Each row was made from one small tree. The marks that hang from a mark follow it in brackets, in the order of their numbers. Every link used is in the known rows. Write each row's tree.
Known rows
Q213(Q620 Q806(Q847)): [  9  -4  12   2  -5  25   5   3   0   9  17   0  14   4  -5 -16   0   1
  10  24  -9  -1   7   1  12  -3  23 -17   9   5  -2 -12   1  -7  -1  22]
Q79(Q114(Q324 Q994(Q972))): [ -4  -6 -13 -14  -7 -37   5  -5  -9  -9 -21  29   1   4  11  22 -12  13
 -14 -37   0   1 -31  -2  -7  -8  48 -15 -15 -16  -8  34  -2  -8  13 -37]
Q806(Q994(Q114(Q79) Q972(Q213 Q324))): [-20  -7  -9   7  -9  12 -17  -7  15   4  -5  -6   0  -8  35  20  21   6
 -10  12  -2  -8  -6 -12  -6   0   6   2  -7   6   4   9  -8  -2 -37 -16]
Q324(Q806(Q213)): [ -1  -3 -12  -4   4 -13  21 -10  -4  -4  -9   5  20  -9  -4  -6  -5   8
  -3  -4   2   2  11   9   1  -9  17 -17 -12  -1   3 -19 -28   4  -2  -3]
Q114(Q79): [ -1 -10  11   3   6  15   1  -3 -10  -4 -21  20  11   1   5   5 -10   5
   4 -23  17  -1  -8   5  19  -5   9 -22 -21   8   2 -12  -5  -5   5 -32]
Q114(Q79 Q324): [  4 -14   2   4   2   1 -18 -12 -16  -7 -24  28   9   0  18   6  -6  32
   4 -33  15  -2 -16   6  15  -6  19 -27 -21   0   1   4  -8   4   9 -34]
Q213(Q806): [ -1   4  15  -3  -7  13  16   0  -3   2  -5   3   1  -2 -10  -4  -5  18
   5  11   6   0  -5   7   5   9   0 -31  -6   8   2  -9  -3  -8   9  -3]
Q114(Q79 Q994): [ -5  -8   7  -7   7   2  15   0  -9  -2 -24  18  16   5  -4  10 -10 -22
  -6 -20  11  -3 -17   7  20  -2  21 -18 -19   3   2 -11  -8 -11   2 -35]
Q994(Q806 Q972(Q213(Q913(Q847)) Q324)): [  6  20  -1  -3 -27  -5 -25   2   9   0   7  -6 -36   0  -1  19   3  10
 -20 -17 -17   5  11   2 -32  10  -6  14  -3  -3 -11  22   3 -15 -21  14]
Q913(Q213(Q806)): [  4  13   8  -4  -9   6   8   7  -4  -9  -3  -6  -6   2  -6  -5  -3   9
   8   3   1   2   2   4 -14  26 -29 -26  -3  10   6  -4   4   7   3   2]
Q847(Q620): [ -9   7  28   6   1   0  17   9 -11  -5  -6   8   6   5  -7   1  -3  -4
   6  -4  14   5  -5   5  20 -11  11 -17   1   4   3   1   1  -3   9 -15]
Q847(Q620(Q154 Q213) Q913): [  0   7  17  11  33 -10 -11  10   6  -7   4  -8  -4  -5 -14   2   2 -43
   5   6  18  10   7  -1  33 -12   0  28  19   5   0  26  14   7  26  -4]
Q847(Q620(Q154 Q213(Q806(Q324))) Q913): [  3   6  18  10  27   4  -4  -8  12   5  13 -19 -30  -5 -31   1   5 -43
   6  30  15   1   8  -1  18   1 -16  17  30  16  -2  32  23  23  31  24]
Q114(Q79 Q324 Q994(Q806(Q213(Q620)))): [  5 -11 -23  -4  -8  -3  -4 -14  -6  -7  -7  20   9   4  23  14   3 -12
  -8 -12 -17   5 -13   8   9 -16  61   1  -1  -8  -4  17 -10 -13 -13  -4]
Q324(Q806(Q213(Q620) Q847 Q994)): [ -1  -6 -40  -3   9  -2  -3   0   2   7  14  -6  38  -5  19 -19  14  -8
   6  11 -15  -3  19   4   6 -19  31  11   7 -15   2 -26 -19   1 -17  28]
Q972(Q324 Q847): [  5  -8  21   4   0   5  10  -3   0  -2   3   5   1  -1 -16   3  -4  19
  -4  -1   1 -10   3   8   4  -7   0 -11 -12   6   3 -18  -7  -1  11  -8]
Q324(Q806(Q994(Q114 Q972(Q213(Q913))))): [-18   4 -14  -8  -9 -17 -24   5  13  11   0 -19  16 -12  21   1  15   2
 -13  24  -5   9   5 -13 -11   8  17  11   3 -19  -7   7 -22  -1 -29   1]
Q79(Q114(Q994(Q972(Q213)))): [-11  -6  -7 -11 -10 -22  21  -1  -5  -3  -8  15   5   1  -4  20 -13 -20
 -19 -18  -3   5 -13  -2  -2  -7  64 -10 -19  -1  -6  15  -6 -14  -1 -24]
Q154(Q620(Q213(Q806)) Q913(Q847)): [ 14   6   9   8  10  15  16  -1   3   3   2 -10 -19   1 -18 -10 -21 -12
  -2  -6  -7   1   9  -2  -9   2 -63  29   8  24  -4  -6  27  -5  26  -1]
Q620(Q154 Q213): [  8  -3  21   5  21  -4  12  11   5  -9  -9  11   2  -7 -12   3  -7  -5
   3  -4  10   5  -4   1  19 -11   0  20   3   6   4   0   2   1  16 -17]
Q114(Q79 Q324 Q994(Q806(Q847(Q913)))): [ 14 -18 -27  -9   8  -8 -43 -13  -1  -2  -7  10  12   1  17   7   3 -13
 -15 -24   4   1  -7   6  18   1  39  -2 -14 -17  -7  27 -12   1   5 -13]
Q847(Q913(Q213(Q620 Q806))): [ -1  18   5   0  -2   5 -12   0   1  -4  11 -23 -10   3  -5  -6   2 -18
  14  21  -8   6  15   2  -5  18 -22 -10  11   7   3  10  16   0   4  18]
Q972(Q994): [-17   7  12  -6   1  -4   6   9  -4  -2 -10   4  13  -3  -7  -1   1  30
   5   1   1   3 -10   6   8  -4 -11   3  -9  -6   8 -20  -4 -11  -7 -27]
Q913(Q847): [  0  17  18   0  -4   2   1  12 -10  -5 -11   6  -5   5  -3  -6  -8  17
   6 -28  10   3  -2   9  -3   0 -19 -16 -13   1   5 -11   0 -19   9 -18]
Q806(Q213): [ -5  -5  -8   3  -1   5  17  -1  -4  -7 -11   8   8  -6   3   0  -2  12
   1  -7   7  -3   6   8   9  -8  11 -21 -16   4   5 -12 -16 -14   0 -15]
Q154(Q620 Q913(Q213 Q847)): [  5  16  13   9   2 -18  12  13 -14 -15 -10   1 -16   8  -7  -3 -23  -5
   3 -35  -4   3   4  -6 -24   6 -84  37 -10   7   5 -10  23   1  16 -15]
Q806(Q324 Q847 Q994(Q972)): [ -3  -3 -13  -3   0   6  -2   3   6   8  -1   4  -2  -3  11   3  11  20
  -7  -3   6 -16  -3   2  -4  -7  -3   4  -5 -13   3   5  -1   6 -11   1]
Q324(Q806(Q847)): [ 11  -9   6  -5   8  -9   9  -1  -4   2  -1  10  30  -4  -8 -13  -8  11
  -3  -8   5   1   8   4   7  -8  17 -14 -10  -7   1 -21 -24  14   2  -1]
Q213(Q620(Q154) Q806(Q847) Q913): [ 13  -3   4   3   4   6 -25  15   2  12  19   3   7   2 -12 -15   4 -18
  14  24  -8   3   5 -12  17   4  14  21  16  -9 -13  -2  10  -5   9  36]
Q79(Q114(Q324 Q994)): [ -7 -13 -11 -11  -1 -32   7  -7 -12  -9 -22  25   6   5   2  13 -15  11
  -4 -38   7   1 -28  -1   2  -8  43 -22 -17 -10  -4  11  -3  -9  21 -41]
Q114(Q79 Q324 Q994): [  1 -13  -1  -6   3 -13  -2  -9 -14  -6 -28  25  14   4   9  12  -7   3
  -6 -29   7  -6 -25   7  16  -3  31 -23 -19  -5   1   6 -10  -3   4 -36]
Q913(Q213(Q620 Q806(Q994(Q114))) Q847): [ -9  32  -2   0 -14  15 -25  22   8   0  16 -33 -10   8  27 -16  19  -4
  21  22 -13   8   2 -12 -29  26 -53   2  27   0   8   0  19 -15 -18  18]
Q324(Q806(Q213(Q913) Q847)): [ 10 -14 -35  -5   7  -6 -19  -4   3   7   3  -3  26  -7  -1 -18  -1  -7
  -6  -7   0  -1  25  -3   5  -1  15  -8  -9 -13 -10 -20 -28   6  -3  11]
Q324(Q806(Q994)): [-11   6  -9  -9   8 -17  11   3  -4   1 -11   2  25  -6   4  -3   3  16
   3  -5   7   2  -4  10   1  -4   3  -2  -6 -13   7 -22 -15   3  -2  -6]
Q913(Q213(Q806(Q324 Q994(Q972))) Q847): [  0  36 -16  -8 -14   5 -14  10   1   0   6 -20 -39   6   9  -1  13  11
   3  -7  -4 -10  -1   5 -48  33 -66  -2   9  -1   6  18  21   9  -8  25]
Q154(Q620): [ -7  -2  26   8  -3  -4  21   9  -9  -9 -17  22  10  -6 -13   2 -16  15
   1 -12   2   0  -4   5  11 -16 -18  10 -18   7   4 -14   5   3  15 -25]
Q972(Q213(Q620) Q324 Q994(Q806(Q847))): [ -4  -2   5   2 -15   6  -6  -2  10   4  27  -9   6  -4  -2   4  13  14
  -5  26 -36   4  11   2  -7 -16  27  33  10  -1   2 -16  -2  -2 -40  25]
Q994(Q114(Q79) Q806): [ -2 -11  19   1  -5  20 -10  -1   7  -3 -13  11   6  -1  23  10  -1   8
  -3  -1  14  14 -14  -8   9  -2  10  -9  -8   3   0   4 -12 -11 -10 -35]
Q972(Q213(Q620 Q913) Q324(Q806)): [ -5  -1  12   2  -8 -18   3 -13   3   7   7  -9   2  -5 -19   5  -5  -8
  -4  14 -21   1  18  -1  -5 -10  25   6   6   3  -8 -18  -9   6 -20  21]
Q913(Q213(Q620 Q806(Q847))): [ 14   5   4   1  -7  18  -5   9  -2  -1  19  -9   6   7   1 -17   1  -8
  12  17 -15   1  13  -3  -8  13  -6 -12  12   6   2  -7   9   7  -7  26]
Q972(Q213(Q620(Q154)) Q324 Q994): [-18   6  24   8  -1 -22   7   5   2  -1  13   2   0  -6 -18  10  11   6
   9  27 -26   1  -3  -3   4 -17  12  48   9   0   8 -15   6   0 -22  15]

Which tree is each row?
[ 10  19  12   5  13 -32   4  18 -12 -15  -6   1 -20  11  -5   0 -12 -11
  11 -32   9   6  -4  -7 -17  16 -63  37  -3  -5   6   0  14  -7  16  -4]	Q620(Q154(Q913(Q213 Q847)))
[  3   8  15  -1  -8   8  16  -6  -1  -4  -3  -8 -27   2 -18   0  -5  11
   6   6   5  -7   1   4 -22  24 -41 -25   0  14   8  -1   9  20   3   8]	Q913(Q213(Q806(Q324)))
[ 14 -14  19   9  13  -1  24 -11   2  16  17   2 -13   6 -22  -5  -8 -15
  11  30  -3  -8  -2 -12   8  -7  -3  32  18   1  -4  -4  14   5  12  35]	Q213(Q620(Q154(Q913)) Q806(Q324 Q847))
[  9 -11  10   1  -2  22  10 -11   2  11   6   0  -7   0 -18 -11  -2  15
   3  14   7 -13   4   3   0   7  -5 -28  -3   9   1  -9  -3  12   6  14]	Q213(Q806(Q324 Q847))
[-14  26 -22  -2   6   1 -28  12   0  -3  12 -34  -8   3   7  -7  21 -29
  15  17   7   4   9   2  -2  27 -38  -5  18   0   5  18  20  10   8  22]	Q847(Q620 Q913(Q213(Q806(Q994))))
[ 20 -15  -8  -2  10  34 -16 -10  19  15  10 -19 -17  -3 -20 -13  -3  -8
  -5  16   4 -11  19  -6   1  12 -18 -12  12  13 -12  -4   8  13   8  13]	Q620(Q213(Q806(Q324 Q847) Q913))
[ -2   5 -15 -14 -15 -11  28   3   6  -7  -7  11   0  -3   5  20   3 -11
 -26  -1 -12   4  -8  11  -6  -4  36   3  -7 -12  -2  23 -17 -20 -18  -6]	Q114(Q994(Q806(Q213) Q972))
[  9 -10  11   8  13  13  34  -8   7   2  -3  -4  -6  -6 -20  -2 -22 -10
  -6  14  -5  -1   4  -4   5  -4 -40  25   6  25  -4  -7  20   4  23 -10]	Q154(Q620(Q213(Q806)) Q913)
[  1  -3  29   5 -13  11   0   2  16   4  13  -1 -14   3  12   9  10  -2
 -16  23   4   7  -5 -13  -4 -11  13   5  20  -6  -3  39  -3  12 -19   1]	Q994(Q114 Q806(Q324 Q847(Q620)) Q972)
[ -7  -2 -16   5   4 -12  -1  -3   1   7  19 -14  22  -4   0  -6  18 -15
  -3  10  -9  -6  17   2   1 -10  22   6  10   1   3 -16 -14  25 -20  34]	Q972(Q213 Q324(Q806(Q847(Q620) Q994)))
[ -6  -6  -5 -17  -5 -17  22   2  -2  -7 -13  19   3   5  -5  21 -16 -13
 -10 -27   5  13 -22   2   0  -6  41  -3 -13  -7  -6   5  -1 -20  13 -31]	Q79(Q114(Q994(Q806)))
[  6  -8 -11  -7 -15  -3  -7 -18  -9   3  -7  14   3  -1   9  12   3  -3
 -17   2 -12  -4 -17   8   0  13  59 -28 -12   3  -5  30 -11   4 -12   1]	Q114(Q79 Q324 Q994(Q972(Q213(Q806))))
[  8  -2  16   7   4  22  18   2   7  -2  -3   2   0 -11 -19  -6 -13  -2
  -2  12  -7   0   6   4   5  -4 -25   9   4  26  -1  -6  16  12  19  -7]	Q154(Q620(Q213(Q806)))
[  1  32  18   5  -4  -5  -8  23 -16 -16   1  -8 -14  14   1  -7  -2 -16
  11 -29   7  10   5   3 -14  12 -42  -9   7   6   8   7  15   3   6  -2]	Q913(Q213 Q847(Q620))
[  6   1 -26  -1   5   9  -1   7   3   5  20 -23   5  10  16 -14   7 -15
  13  21 -15  -4   8  -9 -11  16 -28  18  18  -3   1 -14  17  -5 -10  30]	Q154(Q913(Q213(Q620 Q806(Q847 Q994))))
[ 10 -16   8   2 -13  -1 -24  -1  10  -5  -1  10  10  -4  29  -2   7  44
  -6   2   2   9  -9 -10  -1  -4  22 -10   0 -15   0  18 -21  -1  -8 -18]	Q994(Q114(Q324) Q806(Q847))
[-13  10 -14  -7  -6  16 -18  11   3  14   7 -14   3   2   5  -8  12  -1
  14  24  -8   0   0  -1   6   9  -1   1  15  -8  -8 -10  15 -21  -3  19]	Q213(Q620 Q806(Q994) Q913)
[ 10 -11  17  11  18  -5  21  -7  -2  13  16   0 -16   8 -27  -5  -3 -28
   8  23  13  -7  -4 -12  13   0 -12  22  20   4  -4   8  14  17  22  33]	Q213(Q806(Q324 Q847(Q620(Q154(Q913)))))
[ -4 -10 -17  12  14   8 -13 -13   2   3  12 -16  -7  -2  -6  -9   9 -30
  -1   7  15 -11  26   0  18 -12   4 -10   3   3  -1  12  -4  12   9  15]	Q806(Q213 Q324 Q847(Q620 Q913))
[ 12 -27 -51  -3   8 -24 -20 -22  -8  -5   0  19  27  -6  19 -10  -8  21
   0 -36   2   1   6  -5  -6 -15  50 -20 -16 -12  -9  -1 -24  19  14  -4]	Q79(Q114(Q324(Q806(Q213 Q847))))
[  0  -4  18  -2 -11  16 -12   0  10  -2 -13  14   0  -2  31  19   2  10
 -13   1   8  14 -17  -9   1  -2  16  -2  -6  -3  -3  27 -11 -10 -18 -33]	Q994(Q114(Q79) Q806 Q972)
[ -1   3  -9   5  29  -2  14   8   8   6  11 -16  -5   1  -4   0   9 -37
  10  27   8   3  -7  -8  17   3 -19  43  34   6  -1  10  24   0  20  20]	Q847(Q620(Q154(Q913) Q213(Q806(Q994))))
[  2   6 -15   0  -4  20  -8   3   4   6  21 -20  -9   5   6 -13  14  -5
  15  23 -12 -11   9  -3 -18  14 -26   2  19   2   6 -10  18  17 -13  38]	Q913(Q213(Q620 Q806(Q324 Q847 Q994)))
[ -3  15  20   7   7  -8  16   7 -13   1  -2  -4 -13  15  -5  -3 -11 -15
   5 -21  13   6  -3  -1   5  -5 -27   3   5   3  -1   0  12 -21  16 -10]	Q154(Q913(Q847(Q620)))
[ 15  -7  -3   7   2   1  13   3  -3  -4   6  -3   0   2  -9 -12 -16 -10
   0   3 -10  -4  11 -11 -13  15 -57  25  -3  11   0 -12  17  19  12  10]	Q154(Q620 Q913(Q213(Q806(Q847))))
[-12  15 -34   2  -3  10 -27   4   2   9   5 -19 -23   5  10  -8  13  -8
  11  -7  -6  -9  14  -1 -12  -4 -26  15  10 -10  -4 -11  14 -23  -8  20]	Q806(Q213(Q620 Q913(Q847)) Q324 Q994)
[-17  -4 -28   1   2   6  13  -7   1   0 -10  -4  -7  -7   7   2  12  15
   2  -1   9 -16   2   8  -1  -7 -10  -7  -9  -2  10 -15  -6  -4  -6  -3]	Q806(Q213 Q324 Q994)
[ -5 -10 -11   0   7   9   0   1   2   6  -4   0   4  -1   5  -6   9  19
   3  -4  12 -17   0   2   4  -6 -10  -3  -8  -8   6 -17  -2   5  -3  -2]	Q806(Q324 Q847 Q994)
[ -8 -14 -26 -13  -5 -12  29 -16   3  -5  -9  12 -17   2  -9  21 -11 -18
 -14 -21   3   0 -11   2 -11 -10  35  -4 -11  -1  -5   6  -5  -9   7 -14]	Q79(Q114(Q994(Q806(Q213 Q324))))
[ -4  23  13   3  -2   1 -25  20 -10   1  -2  -5 -12  12  -6  -8  -3 -17
   7 -23  13   8   4  -1   5   4 -21  -6   7  -4  -8   4  13 -16  14  -3]	Q213(Q913(Q847(Q620)))
[  3   4 -13  -5 -16   2  12   0   5  -8  -4  12  -4  -6  15  14   3  17
 -16  -5  -6   7   1  10  -7  -7  25  -1  -9  -8  -2  21 -15 -14 -14  -3]	Q994(Q806(Q213) Q972)
[ -3 -11 -18   1  -6  23  -3  -9   4  14  16 -16  -1  -7  -4 -13  14  10
   3  25  -1 -15  11   5  -3  10  12 -15  -3   6   5 -17  -5  11  -9  33]	Q972(Q213(Q806(Q324 Q847 Q994)))
[ 10 -12   0  -1   8 -17 -14 -20 -16  -3 -22  25  21  -3  12   1 -10  27
   1 -30  11   3 -12   8   6  -7  26 -23 -17  -5  -1  -1 -20  21   7 -21]	Q114(Q79 Q324(Q806))
[-15   5  25   0 -16   3  11  -8   2   4  14  -6 -12  -4 -13   8   4  16
  -1  27 -23  10   0   8  -8 -17  27  27   8  -1   5  -9   2  -2 -29  13]	Q972(Q213(Q620) Q994(Q806(Q324)))
[  5  12  16   7  12 -21  18  10  -8  -7   8  -6 -15  10 -15   1  -4 -34
  14  13   7   9  -7 -10   0  19 -36  25  20   5   2  15  21  12  18  22]	Q847(Q620(Q154(Q913(Q213(Q806)))))
[ 13  -2   3  -3 -14   2   4  -1  14  -3   4  12  -8  -2   7  19   3  24
 -20  -6  -9  -4   0   3 -13  -7   7   6  -3  -6  -4  17  -7   2 -19   2]	Q994(Q806(Q847) Q972(Q324))
[  5  19   0  -5 -10  12 -25  11  -3   9  -1 -10 -16   5 -11 -13  -3   6
   7 -10   4   2   5   1  -9  24 -32 -20  -1   0  -9  -5   8 -21  13   9]	Q213(Q806 Q913(Q847))
[ -9  -9 -11  -2   6  -9  -5  -2  20   7   2 -14  23  -8  17  -5  16  16
  -2  17  -1  -9   4 -13  -8  -3 -18   3   6 -10   6 -19 -21  12 -22  -1]	Q972(Q324(Q806(Q847 Q994(Q114))))
[ -8  -5  12   1  -5   1  -3  -4   1   2  17 -10   8  -8 -20  -2   8  22
  -6  19 -18  -5   9   8  -1  -6  12  11 -11   5   6 -29  -9   3 -12   4]	Q972(Q213 Q324 Q847 Q994)
[ -4 -16  13   8  -1   5 -24 -11  -3  -5 -23  17  10  -2  30   4   1  32
   4 -10  17   3 -19 -10  12  -3  12 -28 -13  -1   3  11 -13   0  -1 -45]	Q994(Q114(Q79 Q324))
